What can hang from each mark
Z_573: Z_606 Z_771 Z_879
Z_771: Z_130 Z_862
Z_862: Z_708 Z_771
Z_606: Z_573 Z_862
Z_879: Z_573 Z_862
Z_367: Z_708
Z_130: Z_606 Z_708 Z_879
Z_708: Z_130 Z_573

Every row comes from one small tree of marks. The marks that hang from a mark follow it in brackets, in the order of their numbers. Every link used is in the known rows. Which tree was each row made from?
Known rows
Z_862[Z_708[Z_573] Z_771]: 66, -25, -55, 20, 52, 56, 7, -45, 9, -1, 11, 39, 15, -5, -57, -51, -72, 39, 17, -73, -30, -5, -32, 0, 62, -4
Z_862[Z_708]: 12, -13, -30, 11, 27, 37, 3, -12, 2, -5, 4, 33, -5, 9, -4, -28, -13, 26, 1, -2, 1, -23, -23, -2, 22, -6
Z_606[Z_573[Z_771]]: 28, 21, 24, -1, 33, 9, 31, -18, -16, 9, -14, -9, -7, 1, -6, -6, -19, 15, 17, -17, -1, 11, -3, 2, -11, -15
Z_771[Z_130[Z_606 Z_708] Z_862]: 40, -8, 5, 13, 13, 25, -74, -32, 13, -6, 3, 6, 24, 11, 53, 16, -36, 45, -27, 61, 2, -12, 7, -9, 46, -31
Z_606[Z_573[Z_771[Z_130 Z_862[Z_708]]]]: 61, -10, 5, 12, 72, 10, 24, -60, -11, 28, -35, 23, -3, 32, -7, -20, -42, 63, 1, 11, 24, -32, -4, -3, 24, -27
Z_862[Z_771]: 35, -21, -13, 4, 12, 12, 9, -19, 11, 7, 5, 4, 6, -3, -15, 0, -7, 18, 19, -21, -22, 13, -33, 2, 10, -9
Z_708[Z_130[Z_879[Z_862]] Z_573]: 22, -31, -13, 13, 9, -15, -41, -59, 9, 39, 3, 4, 67, -6, 11, -33, -42, -26, -46, -39, -8, 62, 50, 29, 39, 26
Z_606[Z_573[Z_771 Z_879[Z_862]]]: 59, 9, 14, 15, 32, -12, 54, -6, -3, 46, -9, -28, -12, -23, -7, 17, 3, 29, 11, -6, -13, 35, 10, 5, -24, -16
Z_130[Z_606[Z_573] Z_708 Z_879]: 36, 7, 32, 22, 4, 48, -61, -32, -12, 2, 38, 19, 23, -17, 39, -15, -42, 3, -26, 1, -22, 36, -13, 0, 31, -17
Z_862[Z_708 Z_771[Z_130[Z_606 Z_879]]]: 107, -28, -19, 7, 38, 35, -54, -71, 40, 5, 13, 62, -24, -3, 25, -17, -56, 49, -20, 8, -16, -1, -46, 27, 94, -14
Z_771[Z_130 Z_862]: 22, -20, 13, 5, 11, -35, -8, -29, 3, 26, -25, 0, 9, 21, 4, 13, -10, 24, -19, 28, 23, -20, 22, -4, 12, -5
Z_771[Z_130[Z_879] Z_862]: 45, -27, 24, -9, 14, -36, -26, -52, 7, 60, -20, 20, 15, 19, 20, 7, -14, 6, -46, 28, 18, 6, 15, 13, 20, -3
Z_606[Z_573[Z_879[Z_862]]]: 24, -12, 21, 41, 0, -34, 43, 8, -11, 35, 15, -29, -1, -28, -27, 14, 10, 12, 4, -19, -7, 28, 22, -6, -26, 4
Z_573[Z_606[Z_862] Z_771 Z_879]: 78, 26, -32, -11, 62, 7, 48, 20, 27, 84, 4, -31, -21, 7, 53, 16, -3, 48, 16, 58, 6, 29, -13, 55, -4, -35
Z_573[Z_606 Z_771[Z_130 Z_862]]: 66, 21, -12, -25, 51, -18, 16, -36, 31, 42, -25, -20, 2, 35, 31, 26, -34, 48, 1, 81, 18, -6, 17, 35, 1, -35
Z_879[Z_862[Z_708[Z_573[Z_606]] Z_771]]: 72, -23, -84, 26, 51, 47, 21, -52, 32, 19, 36, -1, 48, 1, -58, -39, -77, 38, 13, -27, -47, 24, -3, 33, 34, -1
Z_862[Z_708[Z_130]]: -6, -30, -35, 25, 34, 17, -18, -20, 6, -17, 0, 35, 11, 24, 36, -32, -8, 30, 4, 3, 22, -10, -10, 7, 39, -6
Z_606[Z_573[Z_771 Z_879]]: 62, 24, 25, 7, 41, -7, 51, 4, -7, 30, -12, -5, -44, -18, 0, 13, -10, 38, 28, -10, 2, 13, -7, -1, -8, -28
Z_573[Z_606 Z_771[Z_130]]: 68, 32, -11, -28, 43, -12, 13, -9, 29, 14, -17, -19, -37, 9, 24, 21, -39, 40, 14, 64, 15, 0, 15, 42, 23, -31
Z_130[Z_708 Z_879[Z_862]]: 31, -33, -9, -3, 2, 41, -41, -17, -6, 51, 16, 1, 57, -10, 28, -12, -3, -15, -44, 16, -29, 60, -3, 9, 6, -12
Z_771[Z_862[Z_708]]: 10, -26, -31, 14, 37, 30, 3, -40, 3, 21, -4, 31, 33, 34, 4, -21, -7, 34, -12, 14, 3, -26, -20, -11, -1, -10
Z_606[Z_862[Z_771]]: 37, -37, -19, 13, 25, 20, 12, -13, 3, 53, 7, -11, 30, 8, 3, -15, 4, 18, 6, -21, -14, 26, -38, 24, 14, -2
Z_879[Z_573 Z_862]: 12, -16, -11, 26, -10, 1, 6, -5, 8, 4, 7, -25, 64, -30, 0, 8, -33, -34, -1, 16, -26, 18, 26, -6, -12, 22
Z_771[Z_130[Z_606 Z_879] Z_862]: 55, -7, 24, -6, 5, -20, -65, -69, 29, 30, -4, 25, 11, 15, 52, 16, -32, 16, -55, 48, 6, 2, 14, 19, 38, -2
Z_367[Z_708[Z_130[Z_606]]]: -10, 3, -11, 3, 26, 20, -70, -44, 24, -17, 20, 17, 9, 5, 76, 5, 5, 35, -44, 32, 15, 28, 27, 25, 36, -7
Z_879[Z_573 Z_862[Z_708 Z_771]]: 60, -48, -55, 40, 30, 48, 19, -33, 20, 4, 14, 13, 64, -23, -18, -18, -50, 10, 19, -8, -46, 8, -31, -6, 21, 7
Z_708[Z_130 Z_573[Z_606]]: 6, 11, -35, 19, 24, -17, -11, -22, 19, -5, 20, -14, 32, 9, 9, -20, -66, 11, 11, -3, 11, 22, 48, 37, 35, 3
Z_130[Z_606 Z_879[Z_862]]: 33, -5, 1, -3, -16, 11, -56, -52, 31, 22, 23, 3, 34, -12, 40, 4, -9, -19, -53, 21, -34, 41, 9, 24, 9, 14
Z_879[Z_573]: 15, 2, -1, 19, -1, 5, 5, 4, 4, -12, 3, -3, 31, -28, 7, 6, -44, -23, 16, 13, -8, -3, 10, -12, 5, 11
Z_130[Z_606 Z_708[Z_573[Z_771]] Z_879]: 97, 35, -14, -29, 48, 93, -78, -54, 19, 13, 11, 32, 27, -20, 47, -27, -91, 15, -33, -4, -40, 43, -10, 19, 74, -33
Z_879[Z_862]: -2, -17, -11, 7, -8, -4, 0, -10, 4, 17, 2, -22, 32, -5, -6, 5, 11, -10, -16, 4, -18, 22, 17, 5, -17, 10

Write each row's tree
61, 4, -20, 20, 30, 37, -10, 21, -9, 19, 14, 8, -3, -34, -13, -13, -50, 32, 5, -29, -14, 20, 8, -14, 49, -27
Z_130[Z_708[Z_573[Z_879]]]
48, 10, -9, -6, 39, 22, 18, -35, 15, 25, -27, -2, 59, 3, 34, 14, -43, 1, 9, 41, -13, -3, -1, -9, -16, -14
Z_879[Z_573[Z_771[Z_862]]]
2, -42, -10, -9, 27, 1, -49, -57, 9, 63, 11, 11, 52, 4, 55, -6, 29, -2, -78, 20, 9, 81, 41, 40, 8, 7
Z_367[Z_708[Z_130[Z_879[Z_862]]]]
37, -2, -40, 2, 65, 49, -46, -78, 39, -9, -13, 39, 35, 47, 96, -13, -26, 64, -12, 49, 4, -16, -21, 16, 35, -31
Z_573[Z_771[Z_862[Z_708[Z_130[Z_606]]]]]
80, -39, -56, 45, 65, 19, 9, -32, 22, 10, 8, 46, -4, -10, -10, -36, -57, 69, 28, -60, -4, 10, -21, 7, 83, -15
Z_862[Z_708[Z_130 Z_573[Z_879]] Z_771]
23, -15, -3, 6, 19, -11, -42, -51, 5, 24, 0, 26, 36, -2, 20, -37, -54, -17, -28, -42, 8, 42, 33, 25, 55, 14
Z_708[Z_130[Z_879] Z_573]
76, 14, 3, -23, 33, 27, -1, -30, 17, 34, -15, 19, 28, -23, 45, -1, -53, -26, -5, 24, -18, 29, -10, 14, 14, -8
Z_130[Z_879[Z_573[Z_771]]]
52, 17, -18, -20, 52, 24, 5, -58, 9, 36, -27, 1, 42, 16, -11, -16, -53, 20, -9, -21, -10, 5, 16, 2, 8, -14
Z_708[Z_573[Z_771[Z_862]]]
89, 15, -55, -5, 85, 31, 50, -25, 38, 59, -1, 15, -13, 31, 36, 9, -19, 83, 17, 73, 2, -13, -29, 24, -9, -52
Z_573[Z_606 Z_771[Z_862[Z_708]] Z_879]
58, 4, 25, -10, -1, -13, -67, -41, 28, 4, 4, 26, -27, -10, 44, 9, -39, 7, -42, 33, 4, 7, 12, 26, 60, 0
Z_771[Z_130[Z_606 Z_879]]
59, 42, -27, -10, 39, 23, 31, -2, 33, 5, 2, -22, 24, -13, 34, 17, -65, 2, 35, 65, -15, 10, 6, 24, -5, -18
Z_879[Z_573[Z_606 Z_771]]
85, 25, -30, -13, 68, 4, 7, -20, 19, 59, -13, -32, 0, 9, 3, -21, -81, 34, -1, 15, 14, 18, 35, 63, 59, -15
Z_708[Z_573[Z_606[Z_862] Z_771[Z_130]]]
41, 13, -40, 14, 60, -10, -1, -14, 25, 38, 31, -1, -7, -12, 19, 0, -36, 55, -16, 13, 25, 49, 60, 44, 38, -16
Z_367[Z_708[Z_130 Z_573[Z_606 Z_879]]]
87, 14, -16, -33, 57, 78, -38, -36, -3, 43, -5, 26, 29, -15, 17, -35, -73, 7, -24, -23, -26, 49, -7, 14, 55, -34
Z_130[Z_708[Z_573[Z_771]] Z_879]
81, -12, 8, -35, 29, -10, -18, -46, 19, 60, -32, -1, -1, -7, 26, 7, -17, 2, -40, 30, -4, 40, 17, 35, 27, -10
Z_573[Z_771[Z_130[Z_879[Z_862]]]]
27, -35, 10, 39, 25, 6, 32, -19, -21, 50, 13, -19, 32, 5, -24, -26, -8, 17, 17, -51, -10, 30, -29, 16, 3, 5
Z_606[Z_573 Z_862[Z_771]]
35, -7, -59, 41, 48, 44, 24, 2, 17, 32, 31, -7, 52, 5, 27, -30, -60, 12, 16, 50, -2, -4, -12, 33, 20, 3
Z_879[Z_573[Z_606[Z_862[Z_708]]]]
29, -24, -29, 21, 44, -9, -17, -27, 11, 48, 13, -4, 24, -27, 5, -5, -9, 35, -44, -23, 8, 63, 68, 20, 34, 2
Z_367[Z_708[Z_130 Z_573[Z_879[Z_862]]]]
86, 20, -17, -10, 60, 8, 27, -36, 15, 57, -24, 4, 5, -2, -4, 4, -43, 43, -2, -13, -8, 8, 12, -1, 12, -25
Z_708[Z_573[Z_771[Z_862] Z_879]]
28, -65, -54, 37, 59, 37, -6, -33, 9, 35, 5, 24, 41, 31, 40, -47, -5, 50, 9, -17, 6, 16, -47, 32, 55, -8
Z_606[Z_862[Z_708[Z_130] Z_771]]
81, -5, -8, -16, 51, 67, -23, -45, 5, 58, -13, 20, 85, -2, 70, 0, -57, -3, -20, 54, -25, 35, -21, -4, 7, -36
Z_130[Z_708 Z_879[Z_573[Z_771[Z_862]]]]
67, -36, -7, 11, 25, 30, -25, -3, -1, 4, -3, 6, -3, -11, 0, 2, -33, 46, 14, 5, -10, 12, -28, -4, 60, -36
Z_862[Z_771[Z_130[Z_708]]]
60, 18, 44, 41, 6, -45, -9, -3, 8, -13, 11, -1, -64, -31, 9, 27, -34, 47, 8, 10, 15, -11, 23, -1, 44, -8
Z_771[Z_130[Z_606[Z_573[Z_879]]]]
71, -42, -30, 16, 43, 20, 1, -29, 14, 0, -8, 37, -28, 5, -25, -19, -36, 58, 16, -10, 0, -23, -37, 5, 67, -18
Z_862[Z_708 Z_771[Z_130]]
33, 13, -20, -9, 49, 9, -16, -38, 10, -3, -24, 5, 19, 4, 22, -25, -56, 18, 5, -31, 8, 22, 27, 19, 48, -10
Z_708[Z_130 Z_573[Z_771]]
102, -55, -38, 31, 43, -2, 23, -15, 26, 36, -2, 17, -32, -18, -23, 4, -14, 72, 9, 0, -13, 1, -25, 7, 52, -19
Z_573[Z_879[Z_862[Z_708 Z_771[Z_130]]]]
38, -3, -8, 12, 69, 39, 36, -58, -13, 28, -17, 24, 24, 34, -2, -27, -26, 47, 6, -3, 2, -18, -24, -8, -11, -25
Z_606[Z_573[Z_771[Z_862[Z_708]]]]
57, 20, -52, 6, 69, 61, -54, -66, 33, -38, -3, 44, 11, 10, 50, -45, -85, 50, -2, -14, -6, -5, 1, 22, 90, -16
Z_862[Z_708[Z_130[Z_606] Z_573[Z_771]]]
99, 17, -21, -12, 42, -32, 35, 4, 41, 52, -12, -38, -40, -13, 24, 44, -18, 53, 9, 76, 2, 25, 27, 44, 9, -34
Z_573[Z_606 Z_771[Z_130] Z_879[Z_862]]
58, -15, -40, 31, 30, 18, 32, -5, 27, 46, 31, -34, 63, -9, 18, -3, -56, 4, 35, 31, -25, 30, -19, 39, 9, 0
Z_879[Z_573[Z_606[Z_862[Z_771]]]]
101, 19, -17, -9, 65, -20, 37, 20, 29, 82, -13, -33, -48, 4, 48, 23, -18, 63, 12, 72, 27, 16, 6, 61, 31, -37
Z_573[Z_606[Z_862] Z_771[Z_130] Z_879]
63, -7, -34, 32, 49, 37, -54, -41, 15, 7, 8, 25, 1, 2, 2, -50, -86, 44, -28, -20, 8, -22, 15, 29, 110, 8
Z_771[Z_130[Z_606[Z_862[Z_708[Z_573]]]]]
62, 47, -43, -39, 80, 49, 5, -42, 23, 36, 12, -6, 2, -1, -7, -10, -58, 42, -21, 13, -5, 42, 38, 47, 19, -27
Z_367[Z_708[Z_573[Z_606 Z_771]]]
67, 6, -48, 25, 29, 27, 6, 16, 14, 39, 39, -34, 31, -30, -15, 1, -57, 32, 1, 15, -30, 48, 33, 17, 18, -24
Z_130[Z_708[Z_573[Z_606 Z_879[Z_862]]]]
